Every row comes from one small tree of marks. The marks that hang from a mark follow it in brackets, in the order of their numbers. Every link used is in the known rows. Which tree was each row made from?
In the rows, zero is written as 128.
Known rows:
k140[k381 k384 k762[k66[k731]]]: [139  81 129 158 168 142 164  60  66 140 125 110  99 126 103  97 148  78
 150  76 104  78 167]
k381[k66 k140[k762]]: [149 128 140 146 155 112 184 108  66 147 113 117 103 157 153 124 121  84
 136  99 120 156 121]
k384[k66[k381[k140[k828]] k731]]: [154  91 148 151 175 141 201 141  77 135 156  64 104 156 169 143 122  36
 121 154 139 147 141]
k381[k66[k384 k731] k140]: [157 111 135 140 135 103 190 119  79 142  78 124 119 140 158  88 115  81
 110 128 122 159 104]
k381[k140[k384[k66[k731]]]]: [161 110 128 178 164 141 178 133  67 136 145  85 106 146 150 123 128  95
 129 119 163 132 107]
k991[k66[k381 k384 k731]]: [128 100 140 144 148 126 144 116 115 125 116  96 114 132 141 132 112  73
 119 165 127  94 128]
k991[k66[k381[k140[k828]] k384 k731]]: [162  97 140 150 153 122 188 121  89 123 130  90 106 155 160 143 101  44
 135 174 134 126 148]
k731[k66[k381[k140] k384]]: [142 119 139 195 166 126 138 138 110 121 101  84 125 149 185 141 112  86
 125 151 124 130 132]
k140[k381 k762 k828]: [159 103 141 132 160 127 168  57  83 138 147  88  94 157 119 123 137  68
 132 112 123 110 189]
k762[k66[k381] k140]: [ 86 105 149 130 178 137 163 137 119 129 130 112  91 146 148 137 108  70
 144 111 103 145 136]
k731[k66]: [127 122 143 156 173 128 127 124 110 142 137  92 117 139 167 135 114 131
 127 118 127 109 146]
k762[k66[k381 k384 k731] k140[k828]]: [123  73 148 124 155 130 196 110  92 122 109 127 101 154 137 116 109  29
 114 122 103 146 166]
k828[k66[k384]]: [ 98 127 137 128 123 115 146 102 131 111 132 121 132 140 129 109 115 115
 131 122 134 147 131]
k762[k140[k381[k66]]]: [136 108 131 126 168 113 168 108 111 143 110 125  72 142 135  92 125  91
 126  95 115 140 134]
k66[k381[k140] k384 k731]: [145 110 134 163 143 123 164 131 100 126  85  91 124 148 156 106 119  41
 114 158 123 134 117]
k384[k66[k381[k140[k762 k828]] k731]]: [169  87 142 163 174 144 211 112  54 137 154  71 103 166 153 145 133  20
 121 135 137 135 163]
k762[k66[k381 k384]]: [ 89 110 158 135 151 132 150 113 119 117 113 101 124 131 150 136 111  87
 134 136 104 144 117]
k66[k381[k140[k762 k828]] k384 k731]: [172  93 138 162 145 125 192  93  60 126  99 101 118 171 139 124 130   4
 109 145 122 133 167]
k731[k66[k381[k140[k762 k828]] k384]]: [171 102 143 194 164 129 170 102  70 122 117  92 117 172 171 159 124  49
 118 135 122 127 183]
k991[k66[k384 k731]]: [145 106 131 137 140 117 154  96 111 138 120 105 114 132 137 114 105 108
 128 146 140  99 131]
k384[k66[k381[k140] k731]]: [142 103 139 165 176 141 180 151  91 138 135  64 111 140 170 132 124  55
 126 149 138 136 113]
k381[k66[k731]]: [124 105 147 109 153 113 164 125  85 152 106 125 111 130 145  94 122  88
 109 116 114 129 117]
k140[k381 k762]: [146 114 132 149 160 128 149  64  99 141 125  90  99 142 117 109 138  86
 136 106 122  98 161]
k828[k66[k381[k140[k762]] k384 k731]]: [132 103 124 169 135 122 175 101  90 116 103 115 133 150 130 101 136  26
 127 126 115 123 156]
k66[k381[k140[k762 k828]]]: [148 115 152 154 166 131 180 113  69 127 140  89 107 179 151 154 123  28
 136 135 123 144 162]

Which tree is each row?
[145 115 136 197 184 137 147 127  83 137 121  83 115 157 175 151 126  67
 137 125 114 110 161] : k731[k66[k381[k140[k762]]]]
[147 105 145 136 161 133 149  90  86 120 154  98  94 149 119 129 135  87
 131 118 138 116 158] : k140[k381 k384 k828]
[156 102 133 142 166 132 165  97  89 120 143 116  69 168 113 123 130  70
 128 100 143 127 169] : k762[k140[k381 k384 k828]]
[122 100 143 142 140 126 139 120 109 124  87 102 127 140 137 108 124  49
  99 156 119 115 122] : k66[k381 k384 k731]
[101  85 141 146 172 148 159 139  86 125 118 132  92 144 128 119 124  49
 130 102 108 116 137] : k762[k66[k381 k731] k140[k384]]
[ 98  88 150 127 150 141 149 132  82 105 163 125 120 146 117 128 138  40
 120 128 122 116 164] : k140[k384 k828[k66[k381 k731]]]
[121 103 126 175 152 139 161 123  68 113 133 122 121 152 119 115 147  29
 139 109 120 109 153] : k828[k66[k381[k140[k384 k762]] k731]]
[147 131 142 145 135 104 179 120  91 133  92 119 114 146 166 115 107 104
 125 129 128 179  95] : k381[k66[k384] k140]
[169  79 137 135 159 126 181  67  36 139 125 132  90 144 108 101 155  49
 110  90 115 100 177] : k140[k381[k66[k731]] k384 k762 k828]
[136  85 151 140 154 128 206 113  80 123 115  96 119 149 162 124 107  31
 133 144 102 155 150] : k762[k66[k381[k140[k828]] k384 k731]]
[126 128 144 157 174 129 155 147 115 130 153  77  98 149 166 161 100  85
 162 161 135 127 115] : k991[k66[k381[k140]]]
[ 86 107 158 128 150 140 141 134  96  95 177 120 117 153 124 154 130  61
 132 129 129 135 154] : k140[k384 k828[k66[k381]]]
[153  96 145 157 169 138 175 141  68 121 160  94  95 158 150 161 115  44
 147 157 139 108 146] : k991[k66[k381[k140[k384 k828]] k731]]
[152  96 139 129 167 123 176 104  74 124 134 140  65 158 121 118 131  75
 120  93 130 145 153] : k762[k140[k381[k66] k384 k828]]
[141  92 134 137 158 124 148 104  75 139 107 125  93 121 122  83 147  86
 117 103 115  97 127] : k140[k381[k66[k731]] k384]
[171 100 144 128 137 102 211 112  63 138  99 124 113 153 159 102 112  59
 108 132 124 170 132] : k381[k66[k384 k731] k140[k828]]
[116 102 145 133 168 133 142 135 112 139 139  92 107 131 147 137 111  73
 135 157 123  86 133] : k991[k66[k381 k731]]
[140 113 143 134 157 134 164 121  79 120 149 130  84 177 124 141 118  78
 118 106 151 148 152] : k762[k140[k384 k828]]
[165  79 132 125 165 123 187 101  63 135 120 147  69 151 117  93 138  50
 108  90 123 124 166] : k762[k140[k381[k66[k731]] k384 k828]]
[158 104 148 183 184 136 166 121  65 132 144  84 110 172 174 162 122  46
 133 128 116 123 186] : k731[k66[k381[k140[k762 k828]]]]
[140  82 130 119 134 115 175  69 111 117 135 109 119 133 110  77 132  65
 122 124 118 114 190] : k140[k381 k828[k66[k384 k731]]]
[161 100 146 132 150 119 198 132  40 136 125 131 103 156 150 117 123  63
 122 112 131 153 129] : k381[k66[k731] k140[k384 k828]]
[148 112 137 149 153 120 175 139  55 139 107 131 106 142 148 102 128  81
 124 107 130 140 100] : k381[k66[k731] k140[k384]]
